Known rows, with every step that occurs
dafad > risek > suvip > bemogip: [  2  -4  -5   6  -7  16  17   4  -2  -3   1  23  -5   3 -13  -5 -10  -5
 -12   4  16  -5   8   0  -1   0  -5  -5   8   2  -1 -18   8   0  -6]
dafad > risek > fela: [  1   4  -4   5   0  14  14   1  -1  -2   3  -5  -8  -4  -1   8   0 -16
  -9 -17  13   1   9  16  -3   2   6  10   0   2  15   1  -6   0   0]
noge > vife > suvip > faremuv > fela > risek > miguv: [ -2  -6  -1  -9  -8  -6   5   5   2   7  -6  20   6   6   8  -4  -3  -5
   1 -19  14   1   3   5   3  -5  -2   7   6   4  17   7   9   4   7]
miguv > risek > suvip > bemogip > fela > vife > noge: [-12   1  -5   7  -5  10  -6   2  -2   5  -2   0  12 -12  -4  -5   1  13
   2   5  -2  -7   3   3   6  -4   3  -1   1  -6   2 -13  -3   3   1]
vutuda > faremuv > fela > risek > suvip > vife > noge > bemogip: [ -5 -11  -5  -4  -1 -18  -3   1   4   3  -5  13   4   6   5   0  11  -2
  16  16   3  -3  10   2   7   0  12  -7   4   7  12 -10  14  -2  -2]
suvip > risek > fela > vife > noge > faremuv > vutuda: [-11   2   7  -6   3 -13  -4  -6  -3   0   3 -10  17   2   9  -1   9 -18
   1   1  -8   8   2  16   0   1  -6   8   0   4  -2 -16  -3 -10   2]
vife > fela > bemogip > noge > faremuv: [  0   3   7   3  11 -10  -3 -15   1  -4   7 -18 -10   5  -1  -5   6 -15
   1   4  -8   3 -12 -16  -1   5   3 -10  -8  -4 -12   4  -2 -12   0]
faremuv > suvip: [  0  15  -2  -6   1  -2   3   8  -1   5  -8 -10  -2 -11   0  -1 -11  25
   2  21   1  -1   1  -5   2   2  -1   5   9   6  -4   4   3  17  -5]
vutuda > faremuv > noge > bemogip > fela: [ -5  -2  -8  -8   2   6  -6  -1   3  -3  -7 -18 -14   7  -4  15   5 -14
   6  11 -17  -1  -5  10   2   2  17   1 -11  -1   5  11  18 -11  -4]
risek > fela > vife: [  0   6  -5  -1  -5   0   0   6  -2   5   0  -4  11 -18   8   6   6  -8
  -7   0  -5  -4   9  11  -1  -1   2  11   3  -3   9   5 -11  -5   0]
suvip > faremuv > fela > bemogip > noge: [  2   3  -1  14  13   3   2 -13  -1   0   6   1   0   3   2   8  -4  -9
   4  17 -11   0   1   7   0   1   8  -9 -12  -4  -5  11   0   1   0]
faremuv > fela > bemogip > noge > vife: [  7  -3   5   9   9 -11   4  -3   1  -5   3   3  -2  -4   7   8  -1   8
   6  15 -10   0   0   4   7  -1   3   2  -7  -8   4  27  -7   1   4]
bemogip > noge > vife > suvip > risek: [  8   7   2  -5   0   3  -4   4   4  -3   9  21  12  -7   4   3 -10  17
   0 -16  -2   5   0  -7  -3   1  -2  -5   3 -12  10  -2  16  11  -1]
suvip > bemogip > noge > vife > fela: [  4  -6   4  -1   6   3   2  -1   0   2   7  -1   0   2  -8   2  -1   5
  -4 -31   1   5   6  -9   4   3   2  -2  -6 -14  -3   8   6  -7   2]
vife > suvip > faremuv > fela > bemogip > noge > risek > dafad: [ 12   1   1   1   3   8   4  -5  -1  -7  -2  10  -4   5  -3   4  -9  -7
   1 -12   6   2   6   2  -1  -5 -14  -2  -9 -10  -5 -10  -6   3   9]
suvip > faremuv > noge: [ -9  -1  -1   0   2  -3 -16  -9  -5   1   3   4  -4   0  -2  10   1   2
   4  -5 -15   1  -8   2  -6   2   8 -13  -3   2  -9 -13   1  10  -3]
vife > noge > risek: [  1 -13  11   4   1  -6 -10   6  -3  -1   4   1  -9  -1   4  -2  11  23
   8  -2   1   1   1  -9   3   1   3  -5   6  -1   3  -3 -15  15   0]
faremuv > noge > risek: [  2  -7  11   3  -2   0 -10   2  -5  -4   3   1 -13   1   1   5  10  15
   7  -3  -7   4 -10   2  -2  -1  -6   0   0  -4  -2   1 -12   9  -3]
vutuda > faremuv > suvip > bemogip > noge > risek > miguv: [ -5 -10   6 -14  -9   7  -6   3   1   6  -3   2   5  12   1   0  -2   2
   2  -1   3   0 -21 -10   6   0  -6   4   0  -1   1  14   2  -3   2]
risek > suvip > faremuv > noge > vife > fela > bemogip: [  4 -12  -3   5   3 -15   9 -17   0  -5  -1   1 -13  10  -9  -8  -2   9
  -8 -12   4  -4 -12 -10   1   0  -5  -5  -7   4 -15   1   9  -8   5]
faremuv > suvip > risek > miguv: [ -3   2  -4 -20 -11   3  -3   3   2   8  -6  -1  13   1   5   6 -16  10
  -3  -9   1   0  -6  -9   0   2 -10   9   7   7   2   7  18   9  -2]
dafad > risek > suvip > faremuv > noge > bemogip > fela: [ -3  -5  -9  -1  -1  13   1  -6   0  -7  -4  -4 -16   9 -10  13   0 -16
  -1   2  -4  -4   0   6   2  -1   9  -2  -6  -2   8 -10  22  -5  -2]
vife > fela > bemogip: [  5  -5  -4   5   8  -6  14 -12   1  -1   1  -6 -13   7  -7  -6  -2   5
  -9  -4   4  -4  -1  -6  -2   3  -1  -3  -5   6 -15   7   6  -2  -2]
vife > noge > faremuv > fela: [ -4   6   3   7   4 -15  -9   6  -3   1  -4 -19 -10  -3   5   1   6 -11
  11   6  -3  10   9   5  -1   1  12  -1  -3  -1   6   7  -5  -3   1]
noge > risek: [  9 -12  11   0  -2   1  -4   9  -1  -6   2  -3 -10  -1   4   3  10   9
   1  -1   3   4   2  -8  -2  -2  -4  -3   7   0   2   6  -9  10  -2]
dafad > risek > fela > faremuv > suvip > bemogip: [ -6  -9 -11   8  -5  20  17   1   4   2  -4  15  -2   8 -11  -8 -10  -2
 -10   5  12  -1  11   7   3  -1  -2   9   0  10  -4  -5   0   0  -1]
vutuda > faremuv: [ -1   8  -1  -8   0  -6  -2   0   3   0  -4 -19   3   3   7   0  10  -4
   0  15   0   4 -10  -4  -8   3  16 -13  -1  11   0  13   3  -4  -4]
vife > suvip > risek > fela > bemogip > noge > faremuv: [  2   5   2   1   6  -3  -2 -10   4  -6   8  -2  -5   2   0  -4  -2 -18
   0  -2  -6   2 -13  -9  -2   3   0  -6  -7  -6  -3  -1   6 -12   2]
bemogip > fela > risek > suvip > vife > noge > faremuv: [ -4   4  -1  -3  -1 -11 -13  -1   2   0  -5 -20   3  -3   4 -15   9 -11
  10   7  -2  -4   3 -13   2  -2   3  -3   1   5   7 -11   2  -5   0]
faremuv > suvip > bemogip: [ -4  -6  -6  -3  -2  12   7  10   1   3  -5  13  -4  -4 -10  -2 -14  11
  -5  15   1  -3  10  -4   4   0  -4   2   6   2 -12  -7   8  10  -7]
noge > risek > miguv: [  1 -13   8 -14 -10  -4  -6   7  -1   4  -2  -1  -3   7   5   4  -1   3
   0 -14   5  -1 -11  -9   2   0  -5   6   8   3   5  13  -1   4   1]
dafad > risek: [ 1  5  1  9  1  8 11 -5 -1 -5  4  6 -5 -2  1  4  3  2 -8  8 10 -1  6  5
 -4  0  4 -4  6  2 12 -6 -7 16 -6]
fela > bemogip: [  4  -6  -3   6   6  -9  10  -8   1  -4   0   4 -12   1   0  -1  -3   6
  -4  23  -4  -9  -3  -2  -1   1   1  -3   0  10 -12   8  -1   7  -5]
fela > vife: [ -1   6  -1   0  -3  -7  -5   3  -1   3   1   3  13 -18   9   3   8   6
  -4  19 -10  -5   6   2  -2  -2   1   0   7  -2   4   1 -11   7  -5]

Rows
[  2   9   2   9  13   1   2 -13  -1   1   8   4  -1  -1   1   4  -5   5
   5  24 -14  -6  -8   0   1   5   6  -7  -7  -3  -8  10  -4   4  -4] -> fela > bemogip > noge
[  1  10   1 -10   1  14   3   0  -1  -5  -6  -8   6  -7  -2  14 -10   2
   0 -16   7   4   6   0  -7  -3 -14  -3   1  -1 -14 -11  -9  10   3] -> miguv > risek > dafad
[ -7   7   9   3  13  -3  12 -17  -3  -6   6  -9   3  14   2   1   5 -30
  -1  15  -3   5  -7  22   1   2  -7   8  -8   3  -6  -5  -4 -13   2] -> dafad > risek > fela > bemogip > noge > faremuv > vutuda
[  9  22  -6  -1  -2  13  15   5  -2   2  -7 -13   1  -3  -1  -8  -3   1
   1   6  12  -5   8   1  -2  -1  -3   6   6   8  11   1  13  -6  -2] -> bemogip > fela > risek > suvip
[  1  19  -3  -1  -3  -9  -1   9   1   6   2  22   8 -16   2  -9  -5  18
  -4   7   1  -7  -2   2  -1  -1   3  -1  10  -8   9  -9   2  11  -4] -> fela > vife > suvip
[  2  17   2  -1  -4   6   6   6  -3  -2  -2 -11   5  -6  -3   1  -7  15
   2  -3  17   1 -10  -8  -7   0  -5  -8  10   6  -5  -4   7   3  -1] -> miguv > risek > suvip
[-13 -13  -6   4  -7   8   5   2   2   0  -3  15  -3  -7  -8 -10  -1  -5
  -8  10   6  -3   7  -1   9  -4  -6   6   4  -2  -3 -20  -7   2   0] -> dafad > risek > fela > vife > noge > faremuv > suvip > bemogip
[  3  -9   0  -6   0 -11  -5   4   4  -5   3  21  -3  -3   0  -4  -3   5
  -5 -13   6   0  -1 -14  -2  -2  12 -18   8  -1   2 -11  11  14   4] -> noge > vife > suvip > faremuv
[ -2  12  -2   9   4  13  -1   5  -1   8   8  28  11  -7  -5   1 -11  -1
   3   7  -7  -2   7  13   3   0   4  -2  -4 -20   4  -4   3  -1  -3] -> faremuv > fela > vife > suvip > bemogip > noge
[ -4 -10   2   4   2  12   3   2   4  -2   3   7   9   0  -2   3  -5   9
   4  -5   0   5  -2   0   8  -2  -1   6  -5  -5  -3  14  -8  -3   8] -> miguv > risek > fela > faremuv > suvip > bemogip > noge > vife
[  2  -2  -4   6   2   0  -1   4  -2   0  -4  -9  -2  -1   4  10   1 -17
   1  -4   2   9  18   9  -7  -3  11  -8  -3   2   4   6   7   4   1] -> suvip > faremuv > fela
[  4  -7  -7   4   5  -1  15  -5   1  -3   0  -3 -14   1  -1   2  -5  -8
  -7   4   0  -8   0   7   0   2   2   7  -4   8  -7  12  -1  -5   0] -> risek > fela > bemogip
[  0  13  -9 -13  -5   9  -5  -4   2  -2 -11 -16  13 -13   2   3 -10  -1
  -2  -3  -7   2  14  -6  -1  -4 -19  10  -3  -4  -2 -17   1   3   4] -> bemogip > fela > vife > noge > faremuv > suvip > risek > dafad
[  7  -3   4  -5   4 -10   4   3   0   0   1 -13  -4  -1  -3   0   3  11
  -6 -31   6   6   6 -10   0   2   3   1   1  -4   0  13   5  -3   2] -> noge > vife > fela
[  5  -7  -2   6  -1   4   3   2   2   0   1 -13  -3  14   3  -4   9  -8
   0 -14   6   5   3   5  -5   3   6   7  -4  16   4  17 -11 -12   5] -> noge > risek > fela > faremuv
[  3 -10  -7   0   0   0  12  -8   5  -7  -3  -8 -10   1   1  -2  -5 -10
  -9   4   1  -1  -2  -4  -1   0  -9   8  -4   9 -10   6   6  -6   1] -> noge > faremuv > suvip > risek > fela > bemogip
[  3   7   3   0   6 -13  -5 -14   2  -3   4 -19   0   5  -2 -11   2 -17
   3   4  -4  -2 -13 -18  -1   3  -4 -10  -7  -3 -10   0   6 -17  -1] -> risek > suvip > vife > fela > bemogip > noge > faremuv
[ -9   0   5   1   0  10  -6   0   3  -3   8   8   4  -6  -4  -3   3 -22
   0  -7  -2   4 -10  -4   1  -2  -2  -8  -3 -16  -5 -12  -4 -12   3] -> miguv > risek > fela > vife > suvip > bemogip > noge > faremuv
[ -5  -1   5  -8   8  -5   2  -6  -4  -1   2  -1  13   9   3   6   1 -14
  -3   5  -2   5   6  13  -5   1   1  -7   3  12 -11 -13   9   4  -1] -> suvip > faremuv > vutuda
[ -4   2  -4   6   1  11   5  -2   4   1   0 -16   7  10   1   1   3  -7
   1 -17   8   6  -1   8  -8   2   8   3  -5  16  -2  13  -8  -9   5] -> miguv > risek > fela > faremuv
[  4   8  -1  -1  -7  -2   2  13   1   3   2  17   3 -13   1  -8  -1   8
  -5 -12   8  -4  -2   7   0  -3  -1   8   7 -11  14  -5  -4   3   2] -> noge > risek > fela > vife > suvip
[ 12   0   5 -10  -2   5   1   4  -2  -6  -5  -4  -5  -2   1   8  -3   0
  -1 -11   4   2  12  -4  -3  -2 -16   3   3  -2  -5  -7 -13   6   3] -> noge > risek > dafad
[ -8   0   7  -2   4 -20 -15  -1  -1  -1   2 -13 -10  -4   3  -6  10  -1
   8   7  -7   2  -5 -16   0   4  13 -11   5   4  -3  -9  -9   3  -1] -> vife > noge > faremuv
[ -6  16  -8   8   3   5  -9  -8  -2   5  -3 -19  -2  10  -3   2   0   3
   9   5 -19   0  -9  15  -6   4  10   6 -14   8  -1  11  -1  -7  -3] -> bemogip > fela > faremuv > noge
[ 8 12 -6 -8 -5 -9 -5  6  0  3 -4 -8 17 -8  3 -2 -8  2  5  6  2 -9  5 -7
 -4  0 -5 -2  7  5  4 -2 12  1 -7] -> risek > suvip > vife
[-13   6   8  -5   6 -19  -4  -3  -5   2   1 -13  11   1   7  -3  10 -17
   4   8  -7   5  -1  18   3   2  -1   9   1   5  -4 -13  -9 -11   2] -> risek > fela > vife > noge > faremuv > vutuda
[-10 -23  -2   2   1 -18 -11   0   1   1   1  23  -3  -3   4  12  12  -1
   6  14 -10  -2  14   0   9   0  17 -11   5  -2   6 -16   3   8   0] -> suvip > faremuv > fela > vife > noge > bemogip
[ -5  -7  -8   2  -3  11   7   5   4   5  -5  13   0   7  -9  -9 -11   9
  -4  17   2  -2   8  -3   2   1  -2   2   3  12 -14  -2   4   3  -4] -> fela > faremuv > suvip > bemogip
[ -2  -7   5  -4 -11   6  -6   8  -1   8   1  22   9   5   1   0  -6  -3
   1 -13   3  -2  -8   5   7  -4  -9  10   0 -15  11   9   0  -3   4] -> faremuv > fela > vife > suvip > bemogip > noge > risek > miguv
[ -2  -5  -9  -1  -6  10   7  13   2   5   2  35   2  -8 -10  -7 -10  -5
 -11  -9   5  -7   9   9   3  -2  -1   3   5 -10   0 -14   6  -2  -3] -> risek > fela > vife > suvip > bemogip
[ 13   8   6   6   1   1   8  -4  -5  -2   3  -8  -6   8  -6  -9  -2  12
   0  -5  13  -1 -12 -14   0   3  -9  -2   0  -2  -3   2   5 -10   1] -> vife > fela > bemogip > noge > risek > suvip
[  0  -1   6  -2   1 -16  -9   2  -3  -3   1   4  -6  -8   4   9   2  20
   7   0 -14   1  -9   3   3   0   2   3   0  -4   1  10  -8   7   0] -> faremuv > noge > vife
[ -7 -14   7  -9 -11 -12 -14   4  -3   8   0   7   5   1   8  -1   6  13
   3  -8   0  -5 -12  -8   7  -1  -3   7   8   0   9   4 -11   8   3] -> fela > vife > noge > risek > miguv
[  4 -12  10   4   1  17  -2   6   0  -2   5  10  -4   1  -3   1   0  12
   4   7  -1   3   0  -7   6  -1  -8  -1   1 -11  -5   1  -6   7  -1] -> faremuv > suvip > bemogip > noge > risek
[  5  -6  -8   8  -5  19   7   2   3  -1  -5 -12  -2  19  -8 -11   0 -11
  -3   2   5  -1   7   0  -3  -1   2   4  -6  12   0  12   6 -17   1] -> noge > risek > suvip > bemogip > fela > faremuv
[  6  -1   5  -7   0   0  -5   2  -4  -3  -4  -1  -4  -3   0   4  -2  11
   5 -12   3   1  10  -4   1   0 -10   1   2  -2  -3 -15 -17  11   4] -> vife > noge > risek > dafad
[  8   7  -2   6   1  -1  -3  -9   2   5   3 -18  17  18  -2 -15   5   0
   4 -20   7   2   0 -10  -6   4  -2  -2  -8   8   1   9   4 -16   2] -> bemogip > noge > risek > suvip > vife > fela > faremuv
[  2  22  -4   5  -3  -8   2  13   0   7  -2  17   8 -15   3  -6  -6  10
  -1   7   3  -2   5  13  -2  -3   3   5   6 -11  14   0   2   7  -2] -> faremuv > fela > vife > suvip
[  0  -6  10   0  -4  -2 -11  -1  -2  -5  -1  -8  -9   7   4   2  18   9
   7   1  -5   7 -19   0  -5  -1  -1  -6  -5   0  -1   7 -11   0  -1] -> vutuda > faremuv > noge > risek
[ -2  -2   1   0  -9   0  -7   1  -1   0  -1  -7   8  -9   9   3  20  -7
  -2  -2  -6   1  -8  12  -2  -4  -3   9  -4  -5   9   7 -17 -11   3] -> vutuda > faremuv > noge > risek > fela > vife
